Each row comes from the steps of one walk. Every step used is in the known rows, and no mark comes twice. Write the walk behind each row, first mark first.
Known rows
S -> P -> L -> N: [-0.14  0.15 -0.07 -0.10 -0.03  0.05 -0.14  0.15  0.29  0.05 -0.18 -0.02
 -0.22  0.39  0.43  0.44  0.14  0.14  0.01 -0.15  0.12]
N -> S -> M: [-0.38  0.34  0.09  0.04  0.18  0.24 -0.07 -0.07 -0.27  0.08 -0.04 -0.56
 -0.08  0.04 -0.29 -0.35  0.00  0.23 -0.47 -0.06 -0.12]
V -> P -> E: [-0.10 -0.13 -0.33  0.04 -0.27  0.27 -0.06  0.12  0.00  0.12  0.31  0.31
 -0.44  0.15  0.25  0.25  0.30  0.38 -0.15  0.20 -0.13]
L -> N -> S: [-0.38  0.38  0.04 -0.15 -0.05 -0.02 -0.03  0.09 -0.17 -0.29  0.33 -0.55
 -0.32  0.23  0.11 -0.13  0.06  0.27 -0.20 -0.07  0.04]
V -> P -> L -> N: [-0.35  0.10 -0.31 -0.16  0.00 -0.04 -0.10  0.13  0.25 -0.15  0.17  0.04
 -0.45  0.36  0.62  0.69  0.71  0.21 -0.15  0.08  0.21]
N -> L -> P -> E: [ 0.25 -0.05 -0.33  0.26 -0.33  0.27 -0.17  0.10 -0.01  0.09 -0.01  0.43
 -0.37 -0.10 -0.11  0.08 -0.05  0.20 -0.06  0.05 -0.58]
L -> P: [-0.03  0.15 -0.19  0.32 -0.13  0.09 -0.26  0.20  0.14  0.03  0.17 -0.03
 -0.14  0.16  0.02  0.14  0.04  0.16  0.17  0.10 -0.38]
V -> P -> S: [-0.15 -0.43 -0.33  0.21 -0.16  0.11 -0.22  0.24 -0.04  0.15  0.49  0.27
 -0.11  0.15  0.33  0.22  0.42  0.14 -0.23  0.21 -0.05]
P -> L -> N: [-0.40  0.18 -0.22 -0.22  0.03  0.00 -0.04  0.09  0.20  0.03 -0.02 -0.13
 -0.26  0.36  0.37  0.34  0.43  0.14 -0.06  0.00  0.13]
V -> P -> E -> M: [-0.45 -0.29 -0.26 -0.08 -0.11  0.12 -0.07  0.15 -0.06  0.12  0.57  0.33
 -0.40  0.16  0.12  0.14  0.28  0.39 -0.18  0.39 -0.16]
S -> P: [ 0.11 -0.09  0.04  0.26 -0.18  0.23 -0.25  0.12  0.03  0.23 -0.06 -0.16
 -0.02  0.12  0.10  0.11 -0.13  0.23  0.03  0.03  0.01]
P -> S -> M -> E: [-0.13  0.01 -0.18 -0.23  0.20  0.13 -0.22  0.07  0.05  0.52  0.07 -0.06
  0.08 -0.01 -0.36 -0.26  0.34  0.07 -0.27 -0.03 -0.55]
M -> E -> P: [-0.05  0.03  0.07 -0.01 -0.51 -0.05 -0.40  0.17  0.09  0.64  0.14 -0.35
 -0.22  0.04 -0.21  0.07  0.34 -0.20  0.18  0.36 -0.18]
N -> S -> M -> E -> P: [-0.28  0.43  0.24 -0.12 -0.20  0.02 -0.30  0.05 -0.12  0.51  0.01 -0.65
 -0.22  0.00 -0.53 -0.30  0.17 -0.25 -0.25  0.11 -0.29]
V -> P -> L -> N -> S -> M: [-0.58  0.52 -0.09 -0.27  0.31  0.02 -0.01  0.02  0.01 -0.28  0.04 -0.25
 -0.42  0.32  0.29  0.33  0.53  0.17 -0.57 -0.18  0.12]
P -> L: [-0.26  0.01 -0.15  0.04  0.01  0.09 -0.15  0.11  0.15  0.40 -0.17 -0.08
 -0.13  0.23  0.09  0.24  0.22 -0.04 -0.06  0.05  0.19]
E -> P -> L -> N: [-0.49  0.10 -0.16 -0.06 -0.43 -0.10 -0.13  0.11  0.17  0.23  0.05 -0.13
 -0.36  0.39  0.42  0.47  0.62 -0.19  0.03  0.26  0.09]
M -> S -> P -> L: [ 0.04  0.08 -0.01  0.19 -0.13  0.08 -0.32  0.30  0.16  0.62 -0.40 -0.24
 -0.08  0.00  0.01  0.33 -0.16  0.04 -0.02  0.05  0.20]
E -> M: [-0.51 -0.24 -0.05  0.04  0.01 -0.01 -0.16  0.09 -0.13  0.21  0.31 -0.25
 -0.05  0.09 -0.09 -0.12  0.15  0.27 -0.05  0.38 -0.01]
L -> N: [-0.28  0.12 -0.19 -0.10 -0.12  0.06 -0.05  0.01  0.00 -0.16  0.23 -0.29
 -0.24  0.20  0.31  0.12  0.37  0.43 -0.03  0.12 -0.09]
E -> M -> S -> P: [-0.20 -0.15  0.11  0.18 -0.12 -0.02 -0.33  0.28 -0.13  0.45  0.06 -0.39
  0.00 -0.13 -0.19 -0.05 -0.26  0.36  0.01  0.36 -0.01]
V -> P -> L -> N -> S: [-0.43  0.38 -0.07 -0.19  0.06 -0.12 -0.08  0.21  0.07 -0.31  0.30 -0.19
 -0.51  0.40  0.41  0.42  0.38  0.05 -0.30 -0.12  0.35]

Which walk is each row?
[-0.43  0.79  0.08 -0.64  0.41 -0.10 -0.08  0.04  0.15  0.11 -0.15 -0.53
 -0.32  0.23 -0.26 -0.06  0.27 -0.03 -0.36 -0.34 -0.17]	P -> L -> N -> S -> M -> E
[ 0.24 -0.08 -0.20  0.43 -0.20  0.15 -0.31  0.10 -0.04 -0.02 -0.04  0.03
 -0.17 -0.16 -0.08  0.16  0.07  0.15 -0.04  0.14 -0.35]	N -> L -> P
[-0.11  0.28 -0.07 -0.06 -0.12 -0.03 -0.21  0.28  0.21  0.27 -0.26 -0.28
 -0.23  0.12  0.29  0.42  0.05  0.21 -0.01 -0.01  0.13]	M -> S -> P -> L -> N
[-0.59  0.60 -0.02 -0.32  0.34  0.02  0.06 -0.04 -0.01 -0.12 -0.16 -0.42
 -0.27  0.30  0.06 -0.01  0.28  0.10 -0.46 -0.25  0.01]	P -> L -> N -> S -> M
[-0.49  0.46 -0.01 -0.26  0.06 -0.11 -0.02  0.14  0.05 -0.14  0.08 -0.36
 -0.35  0.38  0.16  0.09  0.13 -0.02 -0.21 -0.19  0.22]	P -> L -> N -> S
[-0.09 -0.24 -0.09  0.01 -0.52 -0.12 -0.39  0.30  0.08  0.71  0.35 -0.03
 -0.10  0.10 -0.15 -0.06  0.33 -0.36  0.10  0.29 -0.34]	M -> E -> P -> S
[-0.46 -0.13 -0.06  0.08 -0.07 -0.09 -0.23  0.23 -0.19  0.42  0.23 -0.49
 -0.06 -0.18 -0.24 -0.13  0.05  0.36 -0.06  0.52  0.00]	E -> M -> S
[-0.32  0.10 -0.28  0.09 -0.21 -0.01 -0.20  0.38  0.01  0.32  0.32  0.11
 -0.33 -0.03 -0.28 -0.07 -0.22  0.32  0.10  0.36 -0.62]	L -> P -> E -> M -> S
[-0.25 -0.27 -0.35  0.14  0.14  0.25 -0.13  0.05 -0.09  0.16  0.25  0.22
 -0.01  0.08  0.22  0.15  0.58  0.28 -0.49  0.12 -0.28]	V -> P -> S -> M
[-0.72  0.51  0.04 -0.16 -0.12 -0.05 -0.05 -0.01 -0.03  0.08 -0.09 -0.43
 -0.34  0.36  0.11  0.11  0.45 -0.23 -0.39 -0.01 -0.03]	E -> P -> L -> N -> S -> M
[ 0.15  0.05 -0.11  0.13 -0.39  0.30 -0.19  0.25 -0.02  0.52 -0.12 -0.03
 -0.23 -0.11 -0.08  0.00 -0.36  0.38 -0.01  0.10 -0.23]	M -> S -> P -> E
[ 0.29 -0.01 -0.25  0.03  0.13  0.09 -0.38  0.11  0.05  0.30 -0.08  0.24
 -0.01 -0.23 -0.46 -0.11  0.25 -0.02 -0.28 -0.07 -0.90]	N -> L -> P -> S -> M -> E
[-0.41 -0.17 -0.28 -0.04 -0.21  0.04 -0.15  0.27 -0.12  0.33  0.46  0.08
 -0.41 -0.10 -0.01  0.13  0.19  0.49 -0.17  0.52 -0.16]	V -> P -> E -> M -> S
[-0.30  0.29 -0.02 -0.39 -0.37 -0.24 -0.27  0.20  0.36  0.43  0.06 -0.23
 -0.41  0.30  0.13  0.40  0.62 -0.33  0.16  0.18 -0.08]	M -> E -> P -> L -> N
[-0.16  0.17  0.05 -0.09 -0.26  0.10 -0.32 -0.02  0.04  0.64 -0.08 -0.40
 -0.12 -0.05 -0.33 -0.02  0.49 -0.09 -0.08  0.30 -0.42]	S -> M -> E -> P
[ 0.08 -0.21 -0.37  0.37  0.06  0.22 -0.23  0.03 -0.12  0.09 -0.09  0.35
  0.06 -0.17 -0.16 -0.05  0.23  0.11 -0.40  0.01 -0.73]	N -> L -> P -> S -> M
[-0.16  0.53  0.19 -0.27  0.25  0.11 -0.20  0.01 -0.10  0.31 -0.03 -0.67
 -0.14 -0.04 -0.61 -0.42  0.00  0.08 -0.33 -0.16 -0.28]	N -> S -> M -> E
[-0.11  0.23  0.23  0.12  0.01  0.07 -0.22  0.26  0.07  0.26 -0.21 -0.22
 -0.14  0.30 -0.06  0.06 -0.38 -0.19 -0.16 -0.30  0.33]	N -> S -> P -> L
[ 0.20 -0.34 -0.34  0.43 -0.22  0.09 -0.31  0.22 -0.06  0.07  0.15  0.40
 -0.04 -0.08 -0.06  0.04  0.07  0.01 -0.13  0.07 -0.52]	N -> L -> P -> S
[-0.01 -0.03  0.01  0.17 -0.05  0.15 -0.25  0.17  0.23  0.41 -0.31  0.01
 -0.07  0.28  0.15  0.34 -0.07 -0.03  0.02 -0.09  0.20]	S -> P -> L
[-0.49 -0.22 -0.17 -0.14 -0.11  0.09 -0.02  0.10 -0.12  0.31  0.36  0.15
 -0.26  0.15 -0.14 -0.22  0.02  0.36 -0.08  0.31 -0.25]	P -> E -> M
[-0.41 -0.28 -0.20  0.26 -0.33  0.16 -0.17  0.03 -0.15  0.52  0.10  0.04
  0.06  0.09  0.04 -0.09  0.51 -0.11 -0.31  0.30 -0.41]	E -> P -> S -> M
[-0.47  0.21  0.13 -0.31 -0.10  0.00  0.01  0.19 -0.14 -0.18  0.44 -0.03
 -0.41  0.36  0.02 -0.27 -0.38  0.34 -0.19 -0.11 -0.19]	L -> N -> S -> P -> E -> M
[-0.06 -0.14 -0.35  0.34 -0.12  0.05 -0.27  0.34  0.12  0.12  0.35  0.34
 -0.03  0.23  0.07  0.03  0.02 -0.02  0.08  0.02 -0.56]	L -> P -> S
